What can hang from each mark
somana: niki pofav remola vugo
zeso: buge kofe niki
buge: somana zeso
niki: pade somana
remola: zeso
pade: pofav vugo
kofe: somana
gavegad: somana zeso

Every row comes from one small tree of marks. The marks that hang from a mark follow it in brackets, in alphabetical order. Every link used is in the known rows. Which tree was each row made from?
Known rows
zeso[buge[somana[pofav vugo]] niki]: [-.42,.16,.09,.15,-.01,.20,-.22,-.36,-.08,.27,.03,-.33,.01,-.08,.05,.06,-.25,.05,-.05,.16,.10,-.18,-.02,.29,-.27,-.01,-.26,.25,-.04,-.27,.26,.13,.09,.01,-.05,-.05,-.05,.13,.11,.08,-.04,-.39]
zeso[buge kofe]: [.26,-.13,.01,-.32,.23,-.10,-.07,.10,-.27,-.22,.06,.12,-.38,.25,.08,-.04,-.02,-.02,-.09,.30,-.02,-.02,-.40,-.19,-.03,.20,-.01,-.06,-.21,-.24,-.10,-.17,.07,.05,.02,-.22,-.25,.20,.21,-.33,-.07,.22]
gavegad[somana]: [-.14,-.10,.09,-.28,.02,.03,-.10,.15,-.14,-.29,.01,-.05,-.13,.24,.28,.13,.21,.07,.07,-.03,.04,.07,-.08,-.06,.20,.06,-.07,.33,-.19,.09,.11,-.04,.17,.08,-.05,-.10,-.03,.12,.23,-.16,-.07,.03]
kofe[somana[pofav remola vugo]]: [-.10,.14,.11,.28,-.09,.10,-.10,.05,.23,.20,-.05,-.17,.26,-.14,-.07,.06,-.12,.12,.25,-.24,-.08,.10,.13,.05,.05,-.12,-.02,.07,.23,.03,.08,.29,.05,-.08,-.01,-.05,.20,-.18,.03,.15,.05,.04]
kofe[somana[niki[pade] pofav vugo]]: [-.22,-.15,-.19,.30,-.27,-.10,.17,-.31,.36,.15,-.06,-.25,.35,-.20,-.18,-.09,.10,-.21,.35,-.11,-.02,.05,.49,.28,-.03,-.28,-.10,-.10,.60,-.04,.20,.29,-.05,-.19,-.06,.09,.21,-.05,-.13,.43,.11,-.20]
remola[zeso[buge[somana] kofe]]: [.12,.16,.02,-.30,.39,.02,-.27,.17,-.50,.02,.07,.18,-.50,.09,.12,.00,-.05,-.01,-.42,.13,.08,-.16,-.71,-.22,.12,.19,-.13,.13,-.12,-.15,-.11,-.42,.14,.14,-.11,-.02,-.34,.22,.30,-.39,-.30,.14]
remola[zeso[kofe]]: [.19,.01,.14,-.29,.28,-.23,.02,.30,-.25,-.36,.14,.21,-.45,.14,.06,-.02,.10,.01,-.29,.05,-.01,-.01,-.36,-.21,-.02,.19,-.01,-.23,.07,.10,-.09,-.31,.10,.11,-.06,-.04,.01,.18,.11,-.37,-.14,.25]
remola[zeso]: [.06,-.11,.16,-.20,.13,.01,.05,.26,-.12,-.39,.11,.15,-.13,.19,.09,-.02,.30,.11,-.20,-.18,.06,.07,-.21,-.13,.10,.06,-.03,-.22,.02,.37,.10,-.29,.19,.15,-.10,.02,.05,.15,.14,-.28,-.03,.23]
kofe[somana]: [.02,-.14,.09,-.07,.28,-.11,-.04,.14,.13,-.17,-.08,-.12,-.12,.16,.16,.08,.22,.13,.20,-.20,-.10,.09,-.17,-.11,.05,-.22,.01,-.14,.26,.18,.15,-.13,.22,.04,-.11,-.14,.07,.05,.31,-.05,-.08,.26]
zeso[kofe[somana[remola]] niki[pade[pofav vugo]]]: [.18,-.37,-.03,.19,.30,-.45,.19,.00,.39,-.01,-.22,-.06,-.25,.09,.16,-.05,.07,.07,.20,-.10,-.26,.04,.12,-.27,.29,-.16,.41,-.30,.59,-.31,-.37,-.17,.00,-.06,.09,-.21,-.08,-.11,-.23,.11,.29,.06]
buge[somana[niki[pade] pofav remola vugo] zeso]: [-.17,.32,-.23,.24,-.22,.38,.06,-.31,.09,.31,-.09,.07,.37,-.25,-.21,-.11,-.24,.04,.25,-.07,.10,.09,.28,.23,.20,-.07,-.06,.24,-.17,.30,-.20,.42,-.25,-.26,.12,.12,.04,-.21,-.08,.32,.01,-.12]
gavegad[somana[niki pofav vugo] zeso[kofe]]: [-.16,.22,-.10,-.15,-.36,-.05,-.11,-.02,-.22,.09,.18,-.06,.06,-.15,-.11,.08,-.33,-.23,-.17,.24,.09,-.18,.10,.14,.07,.32,-.10,.49,-.09,-.29,-.12,.38,-.06,-.06,-.09,.15,.20,.10,-.10,-.05,-.18,-.12]
niki[pade somana[pofav remola vugo]]: [.12,-.18,-.11,.14,-.30,.09,.17,-.04,.35,.08,-.08,.00,.38,.04,-.07,.02,.25,-.12,.31,-.05,.00,.28,.43,.11,-.08,-.33,-.06,-.09,-.13,.02,.23,.07,-.05,-.08,.21,.04,.04,-.23,-.15,.23,.20,-.28]
niki[pade[vugo] somana[pofav]]: [.20,-.59,-.20,.03,-.23,-.09,.31,-.15,.45,-.22,-.12,-.09,.26,.22,.03,.05,.63,-.04,.36,.03,-.13,.39,.49,.01,.13,-.46,-.27,-.29,.02,.07,.13,-.25,.14,-.06,.20,.04,-.04,-.02,-.05,.23,.11,-.24]
niki[pade[pofav] somana[remola[zeso] vugo]]: [.29,-.37,-.14,-.08,-.19,-.07,.27,.19,.25,-.14,-.04,.18,.27,.07,-.02,-.04,.45,-.12,.01,-.29,.12,.21,.12,-.09,.15,-.29,.18,-.25,.02,.12,.18,-.28,.04,.04,.09,.20,-.07,-.17,-.33,.10,.41,-.19]
remola[zeso[niki]]: [-.09,-.07,.32,-.09,.31,-.15,-.01,.15,-.13,-.35,.13,.01,-.26,.07,.15,.01,.11,.15,-.28,-.15,.00,-.09,-.17,-.07,-.19,.20,.11,-.28,.17,.25,.18,-.28,.14,.22,-.15,-.06,.15,.18,.14,-.27,-.07,.18]
gavegad[somana[remola vugo]]: [-.15,.14,.14,-.15,-.07,.17,-.09,.20,-.03,.00,-.07,.05,.13,.13,.11,.08,-.04,.11,.15,-.07,.13,.08,.07,-.04,.17,.17,.09,.46,-.32,.01,.12,.17,-.04,-.01,.00,-.10,-.03,-.13,-.01,-.09,.05,-.12]
buge[zeso[kofe niki[somana[pofav vugo]]]]: [.15,.11,-.23,-.01,.12,-.30,-.03,-.23,.18,.08,.01,-.20,-.22,-.05,-.11,.10,-.22,.15,.04,.27,-.08,-.10,.04,.17,-.72,-.02,-.04,-.11,-.05,-.13,.07,.25,.04,-.04,.05,-.07,.18,.09,.11,.08,-.20,-.21]
gavegad[zeso]: [.12,-.15,.26,-.30,.12,.10,.07,.22,-.13,-.41,.08,.15,-.06,.22,.15,.06,.13,-.04,-.09,-.11,.03,.10,-.17,-.12,.28,.10,.16,-.15,-.24,.30,.00,-.16,.15,.17,-.01,.01,.08,.10,.19,-.28,-.09,.36]
niki[pade]: [.04,-.36,.07,-.10,.11,-.04,.24,.03,.06,-.35,-.04,.08,-.04,.24,.18,-.12,.41,-.10,.21,-.06,-.01,.23,.14,-.01,.19,-.10,.02,-.30,.05,.24,.14,-.20,.04,.03,.06,-.10,-.06,.06,.07,.00,.13,.07]
buge[somana zeso[niki]]: [-.18,.15,.08,-.08,.46,.05,-.17,-.12,-.11,-.04,-.09,-.07,-.31,.05,.21,.05,-.14,.34,.04,-.04,.01,-.04,-.31,.03,-.16,.02,.06,.06,-.19,.30,-.02,-.05,.10,.04,-.01,-.16,.02,.10,.38,-.08,-.26,.14]
gavegad[somana[remola vugo] zeso[kofe niki]]: [-.09,.29,.22,-.21,.21,-.07,-.18,.29,-.23,.07,.03,.07,-.30,-.03,.11,.17,-.46,.00,-.22,.18,.07,-.30,-.19,-.09,.00,.54,.49,.42,-.27,-.26,-.15,.15,-.14,.13,-.07,-.16,.06,.03,-.03,-.32,-.18,.07]

Write each row's tree
[.10,.28,-.05,.04,-.23,.14,-.07,.08,-.26,.17,.19,.11,.12,-.24,-.37,-.09,-.38,-.04,-.33,.19,.07,-.17,-.14,-.07,-.07,.38,.01,.13,-.02,-.22,-.20,.26,-.21,-.03,-.13,.14,.02,.00,-.23,-.13,-.02,.08]  somana[niki pofav remola[zeso[buge kofe]] vugo]
[-.17,.44,.26,.15,.26,-.09,-.35,.10,-.30,.16,.09,.01,-.37,-.16,.12,.12,-.35,.17,-.40,.03,-.13,-.23,-.31,-.09,-.14,.21,-.12,.06,.06,-.08,-.23,-.08,.03,.09,.01,-.01,.10,.01,.09,-.18,-.27,.11]  buge[somana[pofav remola[zeso[kofe niki]]]]
[.41,-.27,-.22,-.14,-.07,-.25,.22,.19,.16,-.05,-.02,.22,-.01,.11,-.06,-.06,.29,-.20,-.08,-.08,.05,.14,-.01,-.16,.06,-.21,.20,-.27,.07,-.15,-.02,-.24,.02,-.02,.13,.10,-.11,-.13,-.32,.00,.31,-.16]  niki[pade[pofav] somana[remola[zeso[kofe]] vugo]]
[-.02,-.16,-.33,-.08,-.07,-.05,.12,-.37,-.05,.21,-.11,-.05,-.04,.00,-.05,-.24,-.02,-.38,.06,.25,.21,-.04,.01,.14,.11,-.13,-.11,.08,.08,-.46,-.14,.00,-.07,-.19,.11,.07,-.34,.03,-.25,.26,.26,-.40]  zeso[buge[somana[niki[pade[pofav]] vugo]] kofe]
[-.27,.33,-.19,.11,-.21,.29,-.04,-.40,.05,.19,-.02,-.15,.27,-.20,-.19,-.02,-.26,.11,.16,.02,.15,.08,.16,.27,-.10,-.15,-.26,.25,-.13,.26,-.05,.43,-.01,-.22,-.03,.19,.19,-.02,.05,.30,-.12,-.18]  buge[somana[niki pofav vugo] zeso]
[.23,-.42,-.14,-.04,-.21,-.04,.29,.02,.39,-.07,-.17,.05,.32,.21,-.01,-.06,.42,-.14,.33,-.16,.07,.32,.32,-.02,.11,-.44,.15,-.20,-.10,.05,.18,-.07,.04,-.07,.22,.05,-.09,-.26,-.30,.22,.47,-.24]  niki[pade[pofav] somana[remola vugo]]
[-.08,.02,.10,.21,-.16,-.06,-.05,-.03,.32,.12,-.09,-.22,.19,-.03,-.03,.16,-.06,.17,.18,.00,-.05,.03,.33,.16,-.58,-.15,.01,-.06,-.16,-.03,.30,.18,.02,.02,.08,.00,.19,-.13,-.11,.14,.12,-.21]  zeso[niki[somana[pofav remola vugo]]]
[.12,-.32,.05,.04,-.11,.09,.41,-.03,.30,-.23,-.18,.18,.27,.11,-.07,-.18,.28,-.01,.38,-.03,.00,.35,.44,-.18,.37,-.04,.28,-.23,-.05,.27,-.24,-.05,-.20,-.12,.10,-.06,-.11,-.15,-.30,.10,.24,.14]  somana[niki[pade[vugo]] remola]
[-.02,-.05,-.03,.25,.31,-.48,-.05,.04,-.03,.03,.17,-.09,-.37,-.17,.14,.00,-.03,-.08,-.24,-.08,-.29,-.31,-.17,.04,-.10,.01,.00,-.29,.84,-.22,-.02,-.15,.08,.12,-.07,-.11,.17,.16,.15,-.01,-.18,.08]  remola[zeso[kofe[somana[pofav]] niki[pade]]]
[-.02,.34,.02,.12,-.22,-.01,.03,.06,-.10,.08,.16,.10,.08,-.24,-.32,-.11,-.29,-.05,-.21,.09,.06,-.05,.10,.00,-.14,.23,.02,-.01,.10,-.02,-.19,.30,-.19,-.09,-.03,.14,.22,.01,-.29,-.05,.01,.05]  somana[niki pofav remola[zeso[kofe]] vugo]
[.23,-.14,-.08,-.20,.24,-.29,-.08,-.06,.10,.09,-.12,-.17,-.34,.16,.01,.04,-.10,-.04,.00,.42,.04,-.18,-.16,.02,-.74,.07,.12,-.07,-.16,-.46,.30,-.13,.02,.09,-.05,-.25,-.21,.13,.07,-.13,-.08,-.22]  zeso[buge kofe niki[somana[vugo]]]
[.26,-.29,.09,-.30,.20,-.06,-.14,.16,-.11,-.16,.04,-.06,-.12,.18,.14,.19,.09,.00,-.22,.04,-.06,-.19,-.35,-.04,-.27,.09,.26,-.03,-.40,-.09,.29,-.35,.16,.30,-.11,-.06,-.13,.17,.33,-.30,-.14,.25]  gavegad[zeso[buge niki[somana]]]
[-.15,.08,-.28,.09,-.20,.07,.00,-.39,-.11,.36,-.04,-.11,.03,-.16,-.15,-.17,-.20,-.35,.04,.37,.13,-.09,.12,.25,-.02,-.04,-.30,.18,.04,-.43,-.05,.21,-.17,-.19,.05,.05,-.23,.08,-.09,.22,-.03,-.33]  zeso[buge[somana[niki[pade] pofav vugo]] kofe]
[-.26,.07,.11,.14,-.06,-.03,-.11,.19,-.23,-.04,.18,.04,.05,-.18,.21,.15,.00,.07,-.27,-.17,-.18,-.23,.02,.04,.31,.31,.04,.28,.16,.00,.02,-.03,-.11,.17,-.02,.03,.11,.01,.02,-.10,-.03,.06]  gavegad[somana[pofav remola[zeso[niki[pade]]]]]
[.18,-.58,-.25,-.10,-.21,-.19,.37,-.11,.46,-.22,-.16,-.08,.24,.24,.05,-.07,.58,-.23,.32,-.11,.10,.30,.38,.11,-.02,-.52,-.04,-.28,.08,-.01,.34,-.18,.13,-.04,.18,.08,-.08,-.09,-.23,.29,.44,-.42]  niki[pade[pofav] somana[vugo]]
[.19,-.28,-.07,.11,-.23,.03,.08,.04,.23,-.09,-.08,.04,.25,.12,.05,.07,.37,-.03,.22,-.09,-.21,.23,.26,.03,.07,-.31,-.14,-.17,-.16,.14,.11,-.07,.02,.02,.20,.01,-.01,-.19,.02,.15,.13,.03]  niki[pade somana[pofav remola]]
[-.25,.17,.15,.06,.11,.13,-.32,-.07,-.40,.10,.18,-.17,-.17,-.13,.13,.13,-.13,.13,-.43,-.04,-.05,-.29,-.38,.10,-.05,.13,-.29,.16,.06,-.12,.10,-.21,.19,.20,-.15,.09,-.09,.17,.25,-.16,-.18,-.04]  remola[zeso[buge[somana[pofav]] niki]]
[.26,-.44,-.13,.13,-.26,.03,.27,-.02,.42,-.10,-.16,.03,.33,.17,.03,.09,.43,.04,.36,-.04,-.19,.42,.42,-.10,.24,-.36,-.08,-.20,-.14,.11,-.01,-.21,.03,-.06,.23,.02,-.11,-.20,-.11,.21,.21,-.08]  niki[pade[vugo] somana[pofav remola]]
[-.05,.13,.08,.29,-.18,.06,-.15,.01,.16,.11,-.01,-.17,.28,-.14,-.08,.06,-.06,.14,.21,-.25,-.26,.01,.09,.00,-.01,-.16,-.03,.06,.22,.14,-.09,.30,.00,-.06,-.08,.00,.20,-.17,.06,.19,.02,.35]  kofe[somana[niki pofav remola]]
[-.27,.25,.17,.04,-.04,.31,-.03,-.12,.11,.22,-.18,-.01,.17,-.04,-.12,-.05,-.13,.04,.27,-.02,.24,.12,.18,.04,-.06,-.10,.05,.21,-.27,.19,.04,.18,-.14,-.17,.01,.03,.00,-.22,-.14,.13,.07,-.10]  buge[somana[niki remola vugo]]
[.21,-.29,-.05,-.05,-.06,.03,.22,.11,.37,-.02,-.21,.11,.22,.20,.01,.00,.34,-.10,.32,-.04,.10,.24,.31,-.05,-.07,-.30,.18,-.19,-.26,.15,.26,-.10,-.08,-.02,.12,-.08,-.11,-.21,-.13,.11,.19,-.16]  niki[pade somana[remola vugo]]
[-.22,.49,-.09,.16,-.25,.39,-.08,-.24,.04,.29,-.07,.00,.35,-.26,-.21,.01,-.40,.23,.17,-.05,.13,.09,.12,.11,-.01,-.02,-.11,.31,-.31,.33,-.21,.51,-.13,-.22,.05,.11,.14,-.21,-.02,.22,-.06,-.03]  buge[somana[niki pofav remola vugo] zeso]
[.12,-.18,.09,-.04,.55,-.42,.01,.14,-.02,-.04,.02,.02,-.45,.02,.20,.02,-.07,-.19,-.09,.04,-.18,-.30,-.27,-.07,.08,.11,.45,-.31,.47,-.24,-.11,-.22,.01,.18,-.09,-.22,.05,.12,.21,-.13,-.22,.32]  gavegad[zeso[kofe[somana] niki[pade]]]
[.20,.03,.13,-.12,-.04,.23,-.05,.26,-.33,-.11,.12,.25,.12,-.01,-.12,-.07,-.03,.10,-.27,-.13,.04,-.09,-.34,-.23,.13,.32,.23,.06,-.24,.23,-.08,-.11,-.11,.14,-.17,.05,-.13,.01,-.01,-.26,.06,.47]  somana[niki remola[zeso[buge]]]
[-.07,.17,.13,-.15,-.10,.15,-.11,.34,-.27,-.15,.08,.17,.07,-.04,.07,.11,.02,.11,-.21,-.18,.02,-.08,-.20,-.19,.26,.29,.12,.39,-.16,.26,-.08,-.01,-.09,.09,-.21,.10,.05,-.04,-.01,-.18,-.07,.30]  gavegad[somana[niki remola[zeso]]]
[-.30,.22,.00,.27,-.30,.29,.03,-.13,-.02,.27,.01,.08,.35,-.28,-.17,-.07,-.07,-.13,-.05,-.13,.15,.01,.27,.17,.23,-.07,-.14,.12,.09,.19,.01,.14,-.20,-.12,-.01,.24,.06,-.15,-.27,.25,.10,-.20]  buge[somana[niki[pade] pofav remola[zeso] vugo]]
[-.13,.35,-.14,.02,-.15,.13,-.19,-.18,-.30,.31,.14,-.07,-.06,-.23,-.24,-.06,-.32,-.16,-.33,.26,.17,-.23,-.25,.09,-.13,.13,-.31,.23,.05,-.30,-.07,.04,-.05,-.06,-.14,.17,-.11,.16,-.05,-.01,-.21,-.21]  remola[zeso[buge[somana[niki pofav vugo]] kofe]]
[.05,.01,.25,-.16,.44,-.36,-.05,.18,-.23,-.30,.17,.08,-.60,.09,.13,-.03,-.05,.07,-.34,.12,-.06,-.21,-.31,-.14,-.30,.29,.17,-.33,.21,-.03,.00,-.27,.08,.20,-.10,-.14,.09,.23,.09,-.36,-.18,.21]  remola[zeso[kofe niki]]
[-.13,.15,.18,.15,-.24,.22,.00,.00,.11,-.03,-.01,-.03,.30,-.01,-.09,.00,-.08,.10,.17,-.07,.06,.19,.31,.05,.00,.00,-.07,.03,-.13,.13,.05,.32,.02,-.07,.09,.01,.16,-.13,-.11,.04,.15,-.05]  somana[pofav remola vugo]
[-.02,.41,.11,.04,.12,.09,-.29,.18,-.34,.10,.11,.17,-.24,-.08,.06,.11,-.16,.11,-.34,-.03,-.09,-.05,-.38,-.17,.21,.08,-.26,.10,-.08,.04,-.29,-.07,.06,.02,.04,.08,-.03,-.02,.13,-.20,-.24,.19]  buge[somana[pofav remola[zeso[kofe]]]]
[-.14,.09,-.28,.12,-.09,.17,.04,-.37,-.04,.05,-.02,.00,.17,-.15,-.01,-.10,-.01,-.01,.15,-.03,-.03,.11,.14,.25,.23,-.16,-.26,.09,-.03,.30,-.17,.19,-.07,-.16,.07,.13,.01,.03,.15,.32,-.11,.02]  buge[somana[niki[pade] pofav] zeso]
[.25,.10,.25,-.13,.41,-.10,-.19,.33,-.41,-.07,.11,.22,-.46,.00,.06,.00,-.27,.15,-.48,.12,-.08,-.30,-.60,-.30,-.15,.56,.33,-.08,-.10,-.19,-.19,-.25,-.06,.23,-.15,-.18,-.17,.14,.10,-.47,-.13,.40]  somana[remola[zeso[buge kofe niki]]]
[.05,-.05,-.16,-.14,.18,-.02,-.02,-.18,-.21,.15,-.09,.08,-.27,.08,.05,-.16,-.02,-.27,.01,.33,.02,-.09,-.21,-.01,.08,.05,-.09,.07,-.10,-.26,-.17,-.17,-.14,-.06,.03,-.07,-.40,.10,.14,-.01,-.12,-.01]  zeso[buge[somana[niki[pade]]] kofe]
[.03,.17,-.23,.12,-.07,-.10,-.17,-.07,-.11,.29,.15,-.15,.00,-.29,-.28,-.02,-.28,-.14,-.26,.10,.00,-.31,-.26,.03,-.17,.14,-.06,.07,.50,-.36,-.04,.13,.00,-.05,-.26,.13,.05,.13,.02,-.02,-.19,-.01]  remola[zeso[buge kofe[somana[niki pofav vugo]]]]
[-.04,-.40,-.10,.16,-.37,.01,.39,-.31,.29,-.27,-.06,-.07,.33,.04,-.14,-.14,.33,-.07,.31,.05,-.07,.30,.62,.09,.28,-.23,-.16,-.25,.22,.13,-.08,.02,-.02,-.13,.09,.08,.06,.03,-.24,.27,.23,-.09]  somana[niki[pade[vugo]] pofav]
[-.29,.49,.07,.23,.07,.26,-.18,-.18,-.03,.27,-.05,-.10,.05,-.20,-.03,.09,-.51,.35,.09,-.07,.03,-.03,.04,.14,-.12,.06,.00,.23,-.22,.22,-.09,.36,-.06,-.08,.06,-.05,.11,-.12,.09,.08,-.12,-.13]  buge[somana[pofav remola vugo] zeso[niki]]
